Each row comes from the steps of one path. Every step used is in the known rows, and no mark comes twice. Write the path behind each row, first mark first.
(in the rows, 128 means zero)
Known rows:
mema/maloz/devi/pipo: [107 159 123  44 118 105 128 134 119 161 119 142 127 115 130 169  94 111
 141 120  79  97 110 155 155]
pipo/devi: [112  82 140 110 146 116 141 117 143 123 142 158 153 104 146 153 158 122
  99 121 147 122 122 116 147]
devi/maloz: [138 171 137 117 101 119  93 120  99 151 111 177 138 117 110 157 133 120
 131 136 117 142 123 176 133]
ritezin/devi/maloz/mema/mitat/pipo: [127 160 115 108 132 122  96  68 115 186 106 215 142 130 120 162 136 117
  84 156 126 170 137 163 118]
gazum/mema/mitat/pipo: [119 126  80  86 152 137  86 128 201 139 104  93  94 109 103 152 158 103
 113 143 133 136 177 161 112]
gazum/pipo/devi/maloz: [ 88  97 122  63 131 118 157  97 171 118 143 198 146 120 142 156 166  97
 117 163 127 139 109 137 100]
maloz/devi/pipo/gazum: [133 149 126  64 155 112  93  97 168 127 153 169 113 126 138 194 105  96
  57 121 125 116  91 150 114]
mema/maloz/devi: [ 99 153 128  50 117  88 136 124  91 160 108 111 141 119 136 141  96 116
 159 126  76  94 124 148 151]
ritezin/devi: [124 116 119 137 129 125 129  77 115 138 121 168 146 132 119 133 137 130
  92 135 148 161 119 133 138]
mema/mitat: [116 118 106 132 153 140  86 114 146 150 112 106 149 115 106 177 142 132
 118 148 159 156 188 146 129]
mema/maloz/devi/pipo/gazum: [109 155 129  38 132 104 117 150 126 149 119 152 126 110 137 186 103 104
 124 124  87 100 105 162 156]
devi/maloz/mema/mitat: [132 175 136 102 129 111  86 116 108 192 105 170 151 123 116 171 138 119
 118 156 101 137 145 184 120]
mema/mitat/pipo: [120 141  87 110 155 160  80 113 174 156 116 136 108 115 129 178 128 116
 113 151 153 158 199 130 104]
ritezin/mema: [133 123 129 111 149 142 118 113 146 142 120 104 152 112 102 136 127 141
 101 149 110 147 126 139 119]
mitat/pipo/gazum/mema/maloz/devi: [124 158  99  39 158 131  90 156 191 120 128 168  64 114 167 164 127  78
  89 140 113 115 132 141  99]
mitat/pipo: [133 163  99  97 131 158 118 127 170 134 135 174  69 129 159 128 109 106
 121 134 119 131 144 102  91]
ritezin/devi/pipo/gazum/mema: [138 116 111 109 154 145  98 118 176 119 132 216 119 116 115 192 158 108
  41 133 159 167  94 165 143]
gazum/mema/maloz: [109 123 109  65 121 107 130 170 147 134  96  85 114 106 105 127 151 111
 156 128  88 101 130 174 153]
maloz/devi/pipo/gazum/mema/mitat: [128 143 112  53 166 112  77  97 187 133 142 146 116 119 122 207 119  93
  51 127 131 122 112 167 115]
mema/mitat/pipo/gazum: [123 135  94 101 174 159  62 137 185 139 121 155 109 109 141 200 141 106
  85 158 167 161 193 141 104]

Write each row's path:
[ 83  76 119  68 145 122 174 101 185 107 150 175 141 127 150 140 164 102
 116 159 132 133 112 113  97] -> gazum/pipo/devi
[135 148 100  69 161 149  88 165 204 106 134 177  60 115 167 160 142  84
  81 142 133 129 134 135  93] -> mitat/pipo/gazum/mema
[144 125 111  89 169 159  70 182 220 108 139 192  96 100 114 231 162  98
  50 132 155 144 110 179 137] -> devi/pipo/gazum/mema/mitat
[127 156 116  68 138 139 116 116 167 157 137 223  91 114 171 156 132  97
  98 137 112 126 134 116  99] -> mitat/pipo/devi/maloz/mema
[130 156 120  72 136 115 112  74 156 144 148 152 113 134 125 169  93 107
  83 114 112 113  97 137 114] -> maloz/devi/pipo
[127 101 117  93 181 124  65 175 185 100 119 121 125 102 126 195 183  98
  65 150 160 138 144 182 130] -> pipo/gazum/mema/mitat
[120 133 128 105 170 115 119 119 141 187 123 120 146 138 137 148 136 129
 111 157 105 121 162 137 108] -> maloz/mema/mitat
[ 85  98 121  55 147 114 151  93 177 140 137 192 154 123 143 168 170  98
 112 174 121 139 127 142  94] -> gazum/pipo/devi/maloz/mema/mitat
[127 132 100  98 169 161  86 102 177 162 112 109 139 104 101 171 127 133
  93 165 129 168 175 141 102] -> ritezin/mema/mitat/pipo
[118 119 128  51 164  97  89 182 159 103 118 124 121 104 141 178 160  91
  84 139 120 106 111 183 142] -> pipo/gazum/mema/maloz/devi
[136 181 131  84 143 119  71 131 129 183 111 198 131 120 138 189 141 105
  97 162 107 139 147 182 108] -> devi/maloz/mema/mitat/pipo/gazum
[119 118 153  89 137 100 124 114 124 160 132 196 161 105 147 166 161 116
  95 135 118 119 113 148 140] -> pipo/devi/maloz/mema
[133 145 119  53 157 107  92 102 182 123 149 154 108 123 129 190 116  91
  55 120 120 111  90 160 116] -> maloz/devi/pipo/gazum/mema
[111 138 105  40 125 100 121 143 160 142 106  97 107 109 102 147 134 101
 134 121  79  96 114 178 146] -> gazum/mema/maloz/devi/pipo
[126 116 115 115 167 148  91 102 158 158 109  88 167 102  86 170 135 143
  95 163 134 166 168 152 120] -> ritezin/mema/mitat
[ 89 102 127  53 139 110 165  98 171 134 144 201 147 127 150 152 165  96
 115 168 112 129 106 135  93] -> gazum/pipo/devi/maloz/mema
[131 120 112  94 147 140 102 133 165 126 124 216 121 109 115 196 155 107
  56 133 146 160  96 170 156] -> ritezin/devi/pipo/gazum/mema/maloz
[136 153 110  85 158 156  93 159 184 111 140 197  70 120 178 163 127  92
  84 143 139 135 133 118  93] -> mitat/pipo/gazum
[116 114 145  91 145 104 111 108 131 167 125 189 169 100 139 183 166 117
  93 141 127 128 133 155 141] -> pipo/devi/maloz/mema/mitat
[125 144 120  83 184 128 101 136 169 178 126 153 117 134 162 165 135 110
  90 164 110 125 165 133  91] -> maloz/mema/mitat/pipo/gazum
[138 180 146  98 117 105 106 122 100 180 114 182 140 129 128 148 132 118
 123 146  85 123 116 173 120] -> devi/maloz/mema
[115 135  96  98 154 151  74 105 174 162 116 167 122  99 130 200 145 110
 100 152 159 159 193 140 115] -> mema/mitat/pipo/devi/maloz
